Known rows, with every step that occurs:
rubu > bateg > degi: [13,0,-4,13,-10,4,16,23,-32,14,9,-20,5,-19,-14,-11,-14,-1,1,-13,19,20,32,6,-12,17,19,-3,-15,15,-16,-5,16,4,8,19,6,11,-2]
boke > pobop > disa: [-1,-10,8,2,11,5,-12,-11,-2,-6,-1,9,0,23,-4,-10,11,-3,2,-1,-7,0,-8,-9,13,-14,-6,5,18,14,-13,-7,3,-10,-23,-6,-16,-5,-1]
boke > pobop > tudi > degi: [13,1,15,7,-13,19,3,-18,10,12,11,17,14,17,16,-2,-13,-7,0,4,1,-1,17,21,6,-7,-17,10,10,6,-19,22,13,-5,3,1,-35,23,-3]
rubu > bateg > degi > tudi > pobop > boke > zipefit: [11,17,14,29,-21,6,-3,13,3,26,20,-16,16,-12,-12,23,-19,-20,12,-18,4,8,10,8,-25,7,-5,7,-21,-28,-10,11,22,8,39,2,4,5,-4]
zipefit > boke: [-3,-4,-3,8,11,-7,21,-1,-7,-1,-11,-4,3,0,-1,-5,1,3,13,7,9,-5,17,-12,-3,-2,19,-21,-1,13,12,-19,-10,3,-21,15,-6,-7,-7]
bateg > degi > tudi > pobop > disa: [0,-10,-5,12,-11,10,-31,21,8,5,10,-11,-8,-13,-8,8,-11,-20,-2,-19,0,10,-29,4,-29,4,-13,18,27,-22,-11,-4,4,9,10,-1,-6,-13,14]
demip > dinov > zipefit > boke > pobop > tudi: [-8,-8,14,30,0,-7,9,-23,26,17,-10,7,9,13,8,-9,-3,12,13,17,-2,-32,19,11,-14,-24,14,1,2,-17,-10,-5,5,-28,-11,-17,-34,7,-44]
bateg > degi > tudi > pobop > boke: [7,5,0,21,-22,23,-9,7,10,15,17,-16,11,-9,-13,26,-15,-31,4,-7,14,0,-10,-1,-31,0,-12,3,0,-22,2,6,-6,23,21,-7,7,-3,11]
pobop > disa > vopa > geke: [-18,-13,-21,-13,8,7,-22,19,-18,-6,-14,-13,-18,13,1,-4,15,-18,-3,-9,-8,26,-7,-7,-2,2,-5,-7,26,11,-6,-14,-26,-6,-24,25,26,10,33]
geke > vopa: [15,-13,-10,-12,13,0,5,-5,3,-25,6,-7,6,-10,9,3,-12,9,-16,1,7,1,10,-9,7,1,5,-3,1,30,12,7,-1,6,-23,8,18,2,-8]
bateg > degi > tudi: [10,4,-5,-5,-22,10,2,16,-12,2,9,-16,-4,-4,-3,4,-23,-17,-3,-16,18,4,2,8,-26,10,6,5,-1,10,-4,-1,8,9,11,10,1,2,10]
dinov > zipefit > boke: [-5,-9,4,8,17,-13,13,-3,7,2,-14,-10,-4,-11,-7,2,-5,9,8,23,13,-3,33,-3,-7,1,11,-16,-12,8,19,-22,-12,9,-16,15,-14,-6,-30]
geke > vopa > disa > tabul > tukal: [0,23,-4,-19,10,-11,-6,2,-10,-20,2,17,-31,4,11,-1,4,19,-25,3,13,-12,-1,-14,6,21,0,-15,3,20,-14,-5,3,21,10,-15,39,-21,1]
tudi > pobop > boke > zipefit: [11,2,7,11,10,0,1,-9,17,14,7,-5,14,4,-5,19,-2,-5,14,18,-12,8,5,-8,11,-13,-15,5,-11,-14,10,13,-2,13,3,2,3,2,-1]
dinov > demip > kozef: [26,-10,-18,2,10,8,18,15,3,-8,-18,-12,-2,-11,-9,15,5,34,-8,0,-8,10,3,6,13,17,20,15,-13,8,13,14,4,-9,-30,14,-14,11,-5]
dinov > zipefit > boke > pobop > disa: [-20,-11,17,18,24,-7,-13,-15,14,0,-14,8,-4,14,-7,-3,15,3,14,16,1,-8,13,-9,-1,-13,0,-4,6,-4,2,-26,-8,-9,-22,-10,-28,-18,-35]
tudi > pobop: [10,-16,-3,7,4,6,4,2,9,4,9,-14,7,-14,-5,5,-13,3,-1,9,-2,8,-5,-2,9,-5,-10,7,9,0,9,7,1,16,-8,8,-9,4,8]
tudi > degi: [23,-5,-6,-11,-7,4,9,8,-4,0,-6,-3,3,-14,5,2,-17,1,-2,16,13,13,27,5,1,10,-9,1,2,24,1,9,3,16,1,31,-8,16,7]
boke > pobop > tudi: [5,-3,18,12,-2,15,9,-25,8,8,16,11,9,29,8,-10,-6,-3,0,-6,-7,-10,3,10,12,-17,-1,4,8,6,-17,12,7,-13,-12,-10,-30,12,-4]
disa > pobop > boke > zipefit > dinov: [-17,22,8,-15,6,-7,8,-19,-19,5,3,5,24,3,4,-5,17,-9,15,6,-5,7,5,-1,14,-4,-6,-2,-35,-19,17,5,-3,-13,13,-19,20,2,2]
tukal > tabul > disa: [0,-1,-4,-24,15,1,21,1,-25,-23,-23,3,-33,-15,-9,-17,6,19,3,21,-8,-15,15,-18,4,3,25,-2,3,29,-5,-11,3,-2,8,20,0,-17,-2]
geke > vopa > sufeb: [30,-11,-26,-21,12,-5,3,9,22,-34,0,3,7,3,12,11,-7,10,-13,-2,-12,-6,-15,-13,14,15,8,-1,-5,29,16,11,-12,0,-23,13,18,1,-16]
geke > vopa > disa > tabul > bako: [3,-9,-17,-27,-8,-14,-4,14,4,-12,16,8,-3,-4,3,-17,14,35,-27,6,9,-16,3,2,11,1,9,-14,1,31,-10,7,7,10,-11,7,40,0,-1]
geke > vopa > disa: [3,-6,-15,-18,6,-5,-12,-1,4,-22,7,-6,3,-3,6,2,4,11,-25,-10,10,-2,1,-10,10,14,-2,-10,14,27,-2,4,-3,0,-20,12,24,-5,-6]
geke > vopa > disa > pobop > tudi: [-4,-9,-3,-1,-4,7,-22,-14,6,-16,14,5,15,15,12,-9,13,-2,-24,-26,2,-15,-21,14,10,8,-11,1,15,1,3,9,-16,-17,-15,-20,14,-1,-9]
tabul > disa > vopa: [0,-19,-16,-17,6,-7,5,-4,-17,-20,-16,-2,-16,-7,1,-9,12,-1,-6,-8,-5,16,-11,-13,11,2,25,5,11,22,12,1,-12,-1,4,11,9,-7,24]
vopa > disa: [1,-1,-9,-14,-2,-6,-4,5,-5,-3,1,-8,-4,6,-7,-5,4,4,-9,-4,9,3,3,-3,9,15,0,-13,12,22,-10,-4,-6,2,-12,22,3,-1,8]
dinov > zipefit: [15,-15,4,-9,10,-7,6,1,7,-1,-1,-15,-9,-15,-9,3,-17,8,-5,22,7,7,29,5,3,3,-2,2,-11,17,10,-4,-4,14,-10,18,-11,6,-17]
zipefit > dinov: [-8,6,-6,-26,7,-10,15,-3,-14,-3,7,-3,1,-22,6,-14,-6,8,-3,3,2,13,11,-3,6,4,8,-10,-7,4,-5,-2,10,-6,-2,12,3,4,14]
vopa > disa > tabul: [-4,14,-4,-12,-9,-9,4,16,-8,5,-2,8,-11,10,-5,-7,3,13,-12,10,10,-9,2,-2,13,12,-3,-19,4,22,-18,-5,5,13,8,13,15,-5,8]
geke > vopa > disa > pobop > boke > zipefit > dinov: [-30,25,-3,-26,8,-11,-18,-22,-5,-14,11,7,28,3,13,3,31,-1,-7,-10,1,-1,-7,-7,19,10,-14,-7,-20,-17,13,10,-7,-22,9,-25,46,-10,-10]
rubu > bateg > degi > tudi > pobop: [11,0,4,27,-27,11,0,24,-4,16,21,-23,7,-31,-10,7,-30,-12,-4,-28,13,9,1,15,-25,14,0,9,-1,-15,-10,5,24,12,27,7,-6,8,4]
boke > zipefit > dinov > demip: [-4,15,-16,-27,13,-14,25,4,-10,2,2,0,-11,-23,7,-11,-3,34,0,-7,-9,17,10,10,24,8,8,2,-27,-8,-4,13,17,-23,5,8,-2,14,3]
bateg > degi > tudi > pobop > boke > zipefit: [3,15,5,13,-16,11,-9,5,13,19,16,-14,13,3,-6,29,-14,-26,14,-4,2,6,-5,4,-22,-1,-14,14,-12,-27,2,15,7,16,31,-5,5,0,4]
zipefit > boke > pobop: [-15,2,9,15,10,6,19,-20,-3,2,-4,3,15,21,3,-3,9,1,16,4,7,-13,10,-12,10,-16,12,-12,-2,12,8,-11,2,-6,-22,-7,-17,-4,-15]
rubu > bateg > degi > tudi: [16,7,3,11,-29,3,10,25,-21,8,12,-18,1,-20,-9,-2,-29,-11,-4,-30,19,6,19,13,-28,20,16,-4,-9,9,-17,-5,22,2,20,17,-1,10,1]
rubu > bateg > degi > tudi > pobop > disa > vopa: [-1,-9,-6,27,-21,10,-28,34,-3,4,2,-17,3,-20,-8,8,-7,-28,-10,-46,4,17,-27,11,-30,9,-2,9,17,-32,-7,-3,4,-2,16,2,4,-1,23]

Rows:
[6,9,11,2,2,3,6,-12,-12,4,-3,-2,20,21,-5,3,11,-14,16,9,-3,2,5,0,15,-9,-8,3,-28,0,25,5,-14,-1,0,-13,13,5,-5] -> disa > pobop > boke > zipefit
[14,10,13,10,-8,1,-5,-6,27,8,10,-2,11,4,0,28,-16,-17,10,3,-10,-5,-10,-2,-7,-10,-18,4,-5,-20,10,14,4,11,16,-1,-5,2,2] -> degi > tudi > pobop > boke > zipefit
[18,-2,8,15,-15,13,-5,-5,24,3,11,-5,9,-8,-7,26,-16,-23,1,1,2,-12,-14,-6,-17,-8,-16,-8,6,-16,9,6,-9,19,6,-3,-5,0,12] -> degi > tudi > pobop > boke
[-17,-4,18,16,17,0,12,-21,11,5,-5,-2,8,11,-3,3,2,7,12,21,10,-11,26,-2,5,-14,4,-5,-13,5,14,-14,-1,0,-17,-7,-26,-5,-40] -> dinov > zipefit > boke > pobop
[-15,-5,26,25,12,3,8,-30,23,13,3,10,7,21,4,-1,-1,3,11,10,1,-19,24,12,-2,-17,4,-6,-4,-11,-1,-9,-3,-11,-14,-14,-42,-1,-40] -> dinov > zipefit > boke > pobop > tudi
[13,-10,4,5,-13,7,-2,4,20,-1,12,-11,2,-14,1,14,-25,-8,-7,-7,-2,-6,-19,4,-6,-3,-12,6,14,-7,9,8,7,14,3,5,-15,4,12] -> degi > tudi > pobop
[5,-3,-4,10,-20,17,-7,16,6,11,18,-21,3,-15,-5,13,-25,-18,-4,-16,10,7,-15,10,-23,4,-10,15,9,-13,2,9,11,17,17,1,-5,1,11] -> bateg > degi > tudi > pobop
[15,11,6,-4,8,-7,12,-8,-1,6,-3,-1,6,14,-3,9,-1,-5,14,17,-5,5,22,-10,7,-6,1,-7,-20,11,4,5,-5,5,-3,12,7,4,-2] -> pobop > boke > zipefit
[-7,16,6,-4,-4,-1,-11,-9,-11,5,-3,0,18,30,-9,3,25,-12,8,-2,3,-1,-5,0,18,7,-14,-4,-16,-2,12,1,-19,-7,2,-9,19,-3,-4] -> vopa > disa > pobop > boke > zipefit
[-8,23,11,-10,-5,-9,-2,-11,20,9,18,3,12,-14,9,19,-10,-11,10,-2,-13,1,-9,-3,-8,-6,-16,-1,-12,-40,2,15,15,-1,30,-6,-1,-2,11] -> degi > tudi > pobop > boke > zipefit > dinov
[14,21,7,-10,7,-7,19,5,-24,-2,-7,15,-36,3,1,-9,-10,10,-1,20,5,-4,11,-8,3,7,7,-9,-11,16,-9,-10,6,28,14,-8,12,-10,12] -> disa > tabul > tukal
[-49,-3,-7,10,14,14,-15,-2,-12,0,-17,-2,0,38,7,-2,34,-20,16,-12,-4,9,-10,-15,-1,-15,2,-15,24,-1,-1,-24,-22,-19,-30,-1,10,-1,12] -> zipefit > boke > pobop > disa > vopa > geke
[-1,4,-22,-22,5,-1,26,7,-11,-3,4,-3,-10,-35,0,-14,-3,29,-10,-8,3,11,7,3,14,9,9,-9,-17,-5,-5,6,3,-16,-5,6,0,12,10] -> zipefit > dinov > demip
[-14,2,17,27,5,8,16,-30,9,11,5,16,14,32,11,-10,6,-3,15,-5,-2,-20,7,3,2,-19,11,-12,7,-4,-9,-5,-2,-17,-19,-13,-33,0,-17] -> zipefit > boke > pobop > tudi
[-10,-7,7,20,4,-9,13,-13,14,9,-18,-6,12,3,0,-4,1,15,15,26,7,-24,21,-3,-8,-20,14,0,-6,-2,4,-11,7,-16,-14,-9,-18,2,-44] -> demip > dinov > zipefit > boke > pobop
[-31,-13,8,17,20,-1,-17,-11,11,-7,-25,4,3,21,-2,5,24,-9,6,2,2,-4,-1,-7,2,-17,2,-5,5,-12,18,-22,-21,-13,-26,-13,-16,-14,-20] -> dinov > zipefit > boke > pobop > disa > vopa
[8,-10,8,10,-7,10,5,-12,-8,2,6,3,11,15,3,-16,-4,-10,-3,-10,-5,-7,-10,21,8,-5,-3,8,1,-1,8,6,-13,-10,-10,-14,-12,11,3] -> disa > pobop > tudi
[0,-13,-7,5,-27,0,-22,36,7,14,19,5,-13,-13,-11,-13,-1,5,-7,-2,-1,-3,-27,14,-27,-10,-3,15,14,-18,-18,-1,14,19,20,-6,10,-5,19] -> bateg > degi > tudi > pobop > disa > tabul > bako
[-11,17,0,-32,15,-23,17,-5,-13,2,6,0,0,-10,15,-12,-5,13,7,4,-10,18,17,0,16,3,5,1,-19,0,-4,7,23,-12,7,15,2,4,5] -> boke > zipefit > dinov
[-1,-3,13,26,-11,-1,4,-16,28,21,-15,12,14,2,16,-2,-10,8,13,27,5,-23,33,21,-21,-14,-1,7,3,-17,-12,6,9,-19,5,-4,-38,17,-43] -> demip > dinov > zipefit > boke > pobop > tudi > degi
[5,-1,6,9,-11,-5,-19,20,21,1,0,16,-16,-6,-2,6,-12,-3,-9,1,-11,-14,-34,-1,-10,-6,-21,3,23,-14,-11,-4,10,16,16,-6,-4,-11,16] -> degi > tudi > pobop > disa > tabul
[2,4,-20,-17,15,-1,19,10,-3,-7,-12,-5,0,-32,-1,6,10,40,-9,-4,-10,17,2,5,12,19,20,11,-19,-13,5,13,16,-21,-17,7,-8,7,2] -> zipefit > dinov > demip > kozef
[0,28,4,-17,1,-13,4,8,-21,1,-5,16,-38,11,-2,-10,3,13,-10,10,11,-6,0,-8,6,20,0,-17,1,14,-23,-14,2,22,18,-6,17,-16,14] -> vopa > disa > tabul > tukal
[-20,-14,-22,-24,7,2,0,3,-28,-10,-9,-13,-27,-2,3,-9,15,-5,0,-6,-9,29,-3,-13,6,7,15,2,19,28,1,-4,-15,0,6,23,24,6,31] -> tabul > disa > vopa > geke
[-19,-14,-12,0,-8,15,-37,21,10,-3,0,-16,-12,1,4,15,-1,-29,-8,-24,-14,16,-39,1,-17,-1,-23,3,39,-17,-1,-5,-16,1,-5,11,11,8,39] -> degi > tudi > pobop > disa > vopa > geke
[4,-11,1,2,1,2,2,-22,-23,-9,-6,8,1,-1,-15,-11,26,-9,8,7,-2,0,-8,-18,7,-3,10,3,-4,12,17,-8,-25,3,13,-19,12,-12,4] -> tabul > disa > pobop > boke
[1,-19,-3,-9,3,-4,5,-14,-26,-15,-5,2,-7,-8,-7,-23,15,5,1,-1,-7,6,-17,-7,16,3,13,17,3,20,17,-4,-9,-2,10,-12,1,-10,5] -> tabul > disa > pobop
[3,-17,-14,-6,9,-2,-15,12,-8,-15,-22,-2,-7,8,-1,-5,11,-12,-8,-11,-3,14,-15,-7,3,-3,5,-5,18,6,7,-9,-22,-5,-27,12,8,-2,25] -> pobop > disa > vopa
[14,-15,-21,-3,-8,0,-33,27,39,-22,-13,5,-3,9,5,23,-1,-24,-9,-28,-29,-3,-72,-2,-5,9,-10,8,26,-23,17,5,-25,-5,-6,3,-5,-7,22] -> degi > tudi > pobop > disa > vopa > sufeb
[2,23,-9,-14,20,-7,17,0,3,3,-14,5,9,-13,0,21,19,31,7,6,-19,17,13,-2,12,13,15,9,-38,-25,7,19,12,-24,-4,0,2,6,-6] -> pobop > boke > zipefit > dinov > demip > kozef
[16,-7,6,5,-19,14,0,-5,-5,6,1,9,16,2,11,-9,-10,-13,-3,0,4,2,6,29,1,5,-18,12,1,-2,6,15,-9,-2,6,-3,-16,22,4] -> disa > pobop > tudi > degi
[2,-5,-5,-6,-15,12,-26,-9,8,-11,9,11,21,3,21,0,5,-6,-25,-16,11,-7,-6,24,5,19,-26,7,17,2,2,20,-11,-9,1,-8,10,10,-8] -> geke > vopa > disa > pobop > tudi > degi
[-2,21,20,-1,14,-1,-5,-8,-17,-5,-7,34,-35,28,0,-14,11,6,2,12,-6,-7,-11,-14,9,-9,-5,1,7,6,-26,-16,10,11,6,-33,-2,-19,7] -> boke > pobop > disa > tabul > tukal
[-23,14,4,-23,12,-20,4,-30,-27,-5,0,16,4,-10,2,-17,31,1,17,5,-16,13,-6,-14,16,-1,10,9,-23,-13,10,1,-1,-19,37,-24,17,-15,3] -> tabul > disa > pobop > boke > zipefit > dinov
[10,14,14,5,-2,-8,-19,13,6,-5,-4,24,-43,-5,2,4,-10,-4,-7,1,-10,-11,-36,-7,-16,4,-16,5,22,-23,-16,-12,7,27,26,-24,-3,-23,22] -> degi > tudi > pobop > disa > tabul > tukal
[15,-12,-6,-15,-12,-10,21,17,-8,4,9,6,-6,-3,-6,-26,0,28,-7,22,2,-7,15,7,8,-13,16,-8,-13,27,-4,2,10,18,-8,12,13,13,11] -> disa > tabul > bako
[-20,1,10,24,6,-19,-4,3,15,11,-31,21,-5,11,-3,-13,13,21,12,36,-1,-32,6,-8,-11,-24,6,-4,3,-10,-13,-23,11,-14,0,-19,-8,-13,-40] -> demip > dinov > zipefit > boke > pobop > disa > tabul
